Known rows, with every way that one mark hangs from another
k_402{k_519{k_419{k_985}}}: [-0.20  1.92 -5.48 -0.88 -0.51 -0.67 -2.33 -3.04  0.21  0.60  3.01 -0.61
 -2.77 -1.58  5.71  1.96 -0.45  0.08 -4.28 -1.68  3.39 -3.42]
k_334{k_419{k_639}}: [ 0.80  0.50 -6.28 -3.30 -0.63 -0.48 -5.55 -1.69  1.01 -3.55  1.72 -1.42
 -0.26  5.02  2.02  1.44 -0.17 -0.29 -0.84  0.80 -0.47 -0.20]
k_642{k_419{k_519 k_795 k_985}}: [-1.79 -1.61  1.71 -3.28 -0.50 -0.28  4.20 -5.71 -0.12  0.11  1.14  1.68
 -4.23  2.62  4.27  2.49  0.65  2.41 -2.66 -0.77  3.01 -2.98]
k_519{k_419{k_301 k_334 k_795}}: [ 1.26 -0.46 -3.03 -1.40  0.51  0.23  2.62 -2.19  1.85 -1.03 -0.08 -0.08
 -0.09 -1.19  0.26  2.64  0.73  0.22 -0.54 -1.44  0.16 -0.94]
k_402{k_519{k_419{k_85 k_334 k_985}}}: [ 0.54 -0.20 -3.95  2.56  1.35 -0.65  1.65 -2.84  2.22  1.64  0.85 -2.45
 -1.69 -2.31  2.48  1.29 -1.57  0.44 -1.46 -1.38 -0.57 -1.49]
k_419{k_85 k_334}: [ 0.47 -1.39 -3.19  2.56  0.54  0.55 -0.16 -2.68  2.51 -0.33 -0.42 -3.66
  2.42  2.38 -1.20  1.30 -1.90 -0.01 -0.04  0.76  0.12  1.81]
k_334{k_419{k_519 k_795 k_985}}: [-1.30 -1.08  0.67 -3.05  0.11  0.96  2.23 -3.51 -0.09 -0.42  1.36  0.38
 -3.84  5.39  3.81  2.14  2.36  1.69 -4.28  0.62  1.28 -2.48]
k_301{k_419{k_985}}: [-1.01 -0.28 -6.06  0.09 -0.21  0.38 -3.00 -2.68  2.75  0.11  1.75 -1.15
 -0.09  0.60  1.13 -0.41 -0.71 -1.61 -4.22  0.85  6.02 -0.44]
k_334{k_419{k_85 k_985}}: [-0.94 -0.92 -2.75  1.16  0.96 -0.60 -2.28 -2.70 -0.76  0.27  3.16 -1.93
  0.13  1.50  2.06  1.54 -1.60  2.25 -1.55  0.90  3.02  0.41]
k_519{k_419{k_85 k_639 k_795 k_985}}: [-0.36 -1.60 -1.87 -1.10  1.11  2.08  4.74 -2.51  2.69  3.14  1.46 -1.39
 -3.04  0.24  3.35  2.63 -0.96  1.12 -1.96 -2.26  1.44 -0.61]
k_985{k_419{k_639}}: [ 0.67  0.39 -7.14 -3.87 -1.90  0.15 -4.04 -2.74  0.51 -1.00 -1.84 -0.31
 -1.37  1.29  2.86  1.76  0.16 -1.41  0.20  0.14  2.58  0.42]
k_519{k_402 k_419{k_985}}: [ 0.70  1.51 -6.39 -2.89 -1.90  1.05 -4.40 -3.63 -2.11  1.37  2.84  1.09
 -4.25 -3.85  3.60  2.23 -0.02  2.27 -5.42 -2.78  2.01 -2.37]
k_785{k_419{k_85 k_334 k_795}}: [ 0.53 -1.67  1.02  2.33  1.17 -1.51  3.69 -0.04  1.16  2.43 -1.13 -5.10
  5.40  2.59 -1.73  3.41 -1.92  0.35  0.33 -1.15 -2.43  0.92]
k_985{k_419{k_85 k_301 k_334 k_519 k_795}}: [ 0.35 -2.63  1.05 -0.85  1.10  0.00  5.79 -3.29 -0.19  1.01 -4.57 -0.69
 -0.32  0.42 -0.47  2.92  1.51  1.29  1.33  0.49  0.84  1.18]
k_519{k_419{k_85 k_985}}: [-0.67  0.14 -3.81  0.54  0.29  1.21  0.46 -3.66 -0.06  2.52  3.58 -1.33
 -1.55 -2.55  4.13  2.30 -1.72  2.10 -2.97 -1.80  4.41 -0.62]
k_519{k_402 k_419{k_85 k_301}}: [ 1.20  1.20 -4.80 -1.68  0.06 -0.14 -4.26 -2.49 -4.17  0.94  2.60 -1.00
  0.78 -4.93  0.06  3.83 -1.56  4.20 -2.85 -2.69  2.54  0.28]
k_985{k_419{k_85 k_334 k_519 k_639}}: [ 1.54 -1.69 -3.35 -1.87  0.18  1.02  2.20 -3.38  2.25 -0.35 -4.80 -1.61
 -2.73  2.72  1.14  1.01  0.82 -0.72  1.42  0.40 -2.74  1.29]
k_985{k_419}: [-0.52  1.02 -5.18 -2.43 -2.93 -0.02 -5.41 -3.88 -2.10  0.09 -0.48 -0.17
  0.37  0.20  3.15  2.50  0.13  0.02 -1.42  0.02  4.37  0.13]
k_419{k_301 k_519}: [ 0.17  0.09 -3.12 -2.26  0.47 -0.26  0.26 -2.94 -0.46 -3.18  0.52 -0.76
 -0.61  3.01  2.06  2.02  1.43  0.20 -2.78  0.94  5.86 -0.79]
k_519{k_419{k_301 k_639 k_795 k_985}}: [ 0.59 -0.88 -4.53 -3.05  1.34  0.59  4.97 -1.31  2.76 -0.18  0.99  1.09
 -4.10 -1.60  3.58  2.18  0.82 -0.18 -1.24 -1.70  4.09 -1.94]
k_985{k_419{k_85 k_301 k_639 k_795}}: [ 0.34 -2.01 -2.63 -2.02  0.89 -0.18  2.50 -1.62 -0.19  1.23 -2.95 -1.10
  0.84 -0.11  0.25  3.32 -0.76  0.95  2.43 -0.05  3.77  2.13]
k_402{k_519{k_419{k_85 k_301 k_795}}}: [-0.42  0.35 -0.79 -0.08  1.73 -1.32  1.14 -1.70 -1.44  1.65  1.89 -2.25
  2.20 -1.31  1.11  4.40 -1.36  2.72 -2.08 -1.86  2.67 -0.83]
k_419{k_301 k_639 k_795}: [ 0.60 -1.44 -3.80 -2.67  1.08  0.22  2.04 -0.91  2.67 -2.09 -0.88 -0.72
  0.32  3.43  0.10  2.31  0.20 -0.82 -0.23  0.28  3.60  0.13]
k_419{k_639}: [ 0.66 -0.06 -6.31 -2.15 -0.59  0.90 -2.92 -2.09  2.61 -2.38  0.45 -1.77
 -0.37  4.55  1.76  1.16 -0.45 -1.63 -1.64  0.37  2.26  0.10]

Rows
[-0.32 -2.56 -1.90  1.06  0.27  1.43  4.35 -2.69  4.37  0.60 -1.22 -0.41
 -1.63  2.53  0.43  1.11  0.41 -1.12 -1.36  0.47  1.01 -0.76] => k_419{k_334 k_795 k_985}
[-1.71 -1.10 -0.11 -0.89 -1.45  0.94 -0.70 -3.66 -2.29  3.70 -1.18 -1.74
  2.02  0.84  0.79  4.07 -0.91  2.10 -0.79 -0.23  3.16  1.71] => k_985{k_419{k_85 k_795}}
[ 0.36 -2.64 -2.91  2.59  2.48 -3.29  4.00 -3.44  1.33 -1.64  0.01 -0.22
 -0.51 -3.78 -0.22  1.16 -2.57  1.60  3.83  0.37  3.34  0.38] => k_642{k_419{k_85 k_301 k_334 k_985}}
[-0.01 -0.97 -2.36 -4.44  0.26  2.31  0.61 -2.17  4.14 -0.87 -1.00 -1.33
 -1.22  6.79  0.41  1.04  1.57 -1.62 -4.74  0.17  0.36 -0.75] => k_301{k_419{k_519 k_639 k_795}}
[-0.35 -0.94 -1.09 -0.31  1.67  0.00  1.82 -2.88 -1.00 -1.20  0.63 -2.40
  0.99  2.42  0.93  2.23 -0.01  1.51 -1.97  0.75  5.36  0.82] => k_419{k_85 k_301 k_519}
[ 2.02 -2.21 -3.84 -1.75  1.82 -0.53  4.22 -2.62  1.60 -1.74 -5.21 -1.08
 -2.12  0.60  0.21  1.05  1.06 -0.63  3.12  0.87 -0.06  1.72] => k_985{k_419{k_85 k_301 k_334 k_519 k_639}}
[-1.21 -1.17 -4.18  2.27  0.96  0.50 -1.57 -2.56  2.37  1.95  1.87 -2.67
  1.33 -0.23  0.03  0.09 -2.40 -0.10 -3.42  0.79  5.99  1.09] => k_301{k_419{k_85 k_985}}
[ 0.75  1.54 -4.48 -1.94 -1.56  1.21 -5.90 -3.52 -3.44  2.19  3.12 -1.66
  0.20 -2.93  0.87  3.74 -1.89  4.26 -4.50 -3.15  0.09 -0.11] => k_519{k_402 k_419{k_85}}
[ 0.40 -1.66 -4.64 -0.34  1.67 -0.09 -0.86 -1.79  1.74 -0.63  1.83 -2.03
 -1.57  2.76  1.91  1.06 -1.44  0.98 -0.15  0.88  1.17  0.54] => k_334{k_419{k_85 k_639 k_985}}
[ 0.19 -0.65 -1.66 -1.98  0.56  0.53 -2.76 -3.60 -3.53  0.68  1.95 -0.74
 -3.46  1.72  1.64  2.07  0.44  4.47 -4.32 -0.01 -0.27 -0.85] => k_334{k_419{k_85 k_519{k_402} k_985}}
[ 1.33 -1.31 -0.57 -2.88 -1.13  2.22  0.59 -3.41  0.61 -0.07 -2.58 -0.47
 -2.28  4.34 -1.49  2.46  2.29  1.47 -4.43 -0.66 -4.30 -1.41] => k_419{k_334 k_519{k_402} k_795}
[-1.16 -1.92 -0.91 -1.34  0.65 -2.48  3.39 -3.66 -0.38 -0.90  1.36  1.69
 -1.54 -1.71  1.92  2.80 -0.94  1.99  0.31 -0.23  6.20 -1.45] => k_642{k_419{k_301 k_795 k_985}}
[ 2.12  0.64 -6.86 -1.55 -1.11  1.12 -2.17 -3.30  0.45  0.62  0.57  1.01
 -4.80 -4.19  1.76  1.21  0.41  0.96 -3.31 -2.33 -1.80 -2.28] => k_519{k_402 k_419{k_334 k_985}}
[ 0.08 -2.84  0.67 -1.63  1.82 -2.17  7.90 -4.37  2.04 -2.21 -1.36  2.12
 -4.06  0.40  1.42  1.66  1.35  0.99  1.14  0.25  1.21 -2.32] => k_642{k_419{k_301 k_334 k_519 k_795 k_985}}
[ 0.97 -2.94 -4.92 -0.24  1.43  1.30  3.84 -1.28  8.06 -0.48 -2.46 -1.09
 -2.31  2.97 -1.44 -0.99 -0.02 -3.48 -1.26  0.81 -0.90 -0.10] => k_301{k_419{k_334 k_639 k_795 k_985}}
[-0.16 -1.76  1.41 -2.89 -0.70 -0.44  2.97 -5.08  1.60 -1.86 -1.07  0.35
 -1.73  4.09  0.90  2.47  0.94  1.23 -0.79 -0.20 -3.04 -1.79] => k_642{k_419{k_334 k_519 k_795}}
[ 1.02 -2.62 -2.56  0.20  1.95  2.09  7.19 -2.26  5.18  2.28 -0.71 -1.55
 -3.51  0.08  1.28  1.51 -0.93  0.08 -0.01 -2.02 -2.31 -0.21] => k_519{k_419{k_85 k_334 k_639 k_795 k_985}}
[-0.77 -0.97 -0.81 -0.38  1.30  0.13  0.51 -3.64 -0.97  0.05  2.36 -1.60
 -2.43  3.75  3.51  1.44  0.38  2.74 -2.97  1.01  2.34 -0.56] => k_334{k_419{k_85 k_519 k_985}}
[ 0.05 -2.40  0.81  3.16  2.07 -1.49  7.06  0.14  2.24  3.54 -1.16 -3.93
  2.76  0.93 -0.30  2.34 -1.71  0.06  0.41 -1.08 -0.49  0.12] => k_785{k_419{k_85 k_334 k_795 k_985}}
[ 0.48 -1.52 -3.00 -1.24 -0.49 -1.01  1.75 -2.39  0.57 -0.58 -4.01  0.54
  0.28 -0.77 -0.65  2.64  1.09 -0.37  1.92  0.65  1.76  0.69] => k_985{k_419{k_301 k_334 k_795}}
[ 0.20 -0.48 -0.97 -4.44 -0.28  0.66  0.05 -2.75 -2.61 -0.71 -0.65  0.50
 -1.20  2.45 -0.39  3.69  1.92  2.67 -4.40 -0.56  2.12 -1.35] => k_419{k_301 k_519{k_402} k_795}
[ 0.76 -0.52 -3.46  0.38  1.88 -1.55  4.95 -1.35  2.59  0.06 -0.34 -0.03
 -2.46 -2.69  2.00  2.04  0.73 -0.20 -1.06 -1.15  1.19 -3.07] => k_402{k_519{k_419{k_301 k_334 k_795 k_985}}}
[-0.99 -1.82 -2.11 -0.16  1.34 -0.18  3.89 -2.07  1.31  0.04  0.38  0.25
 -0.78  0.63  1.15  2.46  0.17  0.40 -1.70  0.65  7.46 -0.75] => k_419{k_301 k_795 k_985}
[ 1.61 -2.24 -2.62 -0.51  1.77  1.63  3.55 -2.68  4.41 -1.77 -2.46 -3.28
 -1.66  5.60  0.10  0.55  0.16 -0.90 -0.24  0.64 -3.00  0.96] => k_419{k_85 k_334 k_519 k_639}
[-0.82 -0.43 -2.63 -2.76 -1.14 -0.86 -0.52 -2.47 -2.27  0.46 -1.88  0.62
  0.91 -0.73  1.25  3.72  0.80  0.69  0.06  0.22  5.84  0.44] => k_985{k_419{k_301 k_795}}
[ 2.11 -0.59 -5.50  0.91  1.72 -0.50  1.29 -2.50 -0.63  1.09  0.41 -0.01
 -2.57 -6.70 -0.34  1.98 -1.11  2.63 -0.90 -2.13  0.42 -0.25] => k_519{k_402 k_419{k_85 k_301 k_334 k_985}}
[ 1.41 -3.49 -1.96  0.85  3.07  0.35  6.04 -0.50  4.78 -1.23 -2.84 -2.83
  1.32  2.92 -3.07  1.76 -1.02 -0.54  2.69  0.70 -0.49  2.22] => k_419{k_85 k_301 k_334 k_639 k_795}
[ 0.29  0.01 -3.69 -2.83 -1.02  1.36 -1.64 -4.07 -1.37  0.27  0.57  0.84
 -5.03  1.48  2.78  1.63  1.48  1.62 -5.81 -0.49  2.44 -2.33] => k_419{k_519{k_402} k_985}
[-0.05 -3.76 -0.75  3.43  3.16 -0.13  7.89 -1.71  3.29  1.07 -1.67 -1.68
  0.40  0.03 -1.75  1.69 -1.07  0.62  1.27  0.91  3.34  0.98] => k_419{k_85 k_301 k_334 k_795 k_985}
[ 2.61 -0.06 -6.22  0.44  2.95 -1.86  1.86 -0.67  3.18 -2.11 -0.80 -3.06
  0.23 -2.00  0.23  1.51 -1.56 -0.55  1.36 -1.17 -2.20 -0.26] => k_402{k_519{k_419{k_85 k_301 k_334 k_639}}}
[ 1.22 -0.82 -4.85 -3.42  2.23 -1.31  2.05 -1.72  1.45 -4.48  0.47  0.75
 -4.92  3.51  3.86  0.36  2.36  0.03 -0.63  1.61  3.00 -1.57] => k_334{k_419{k_301 k_519 k_639 k_985}}
[ 0.20 -2.83 -2.56  1.24  1.85 -0.28  6.22 -1.72  3.77 -1.00 -1.82  0.06
 -1.48  0.56 -0.57  1.00  0.64 -0.94  0.43  0.97  3.47 -0.49] => k_419{k_301 k_334 k_795 k_985}
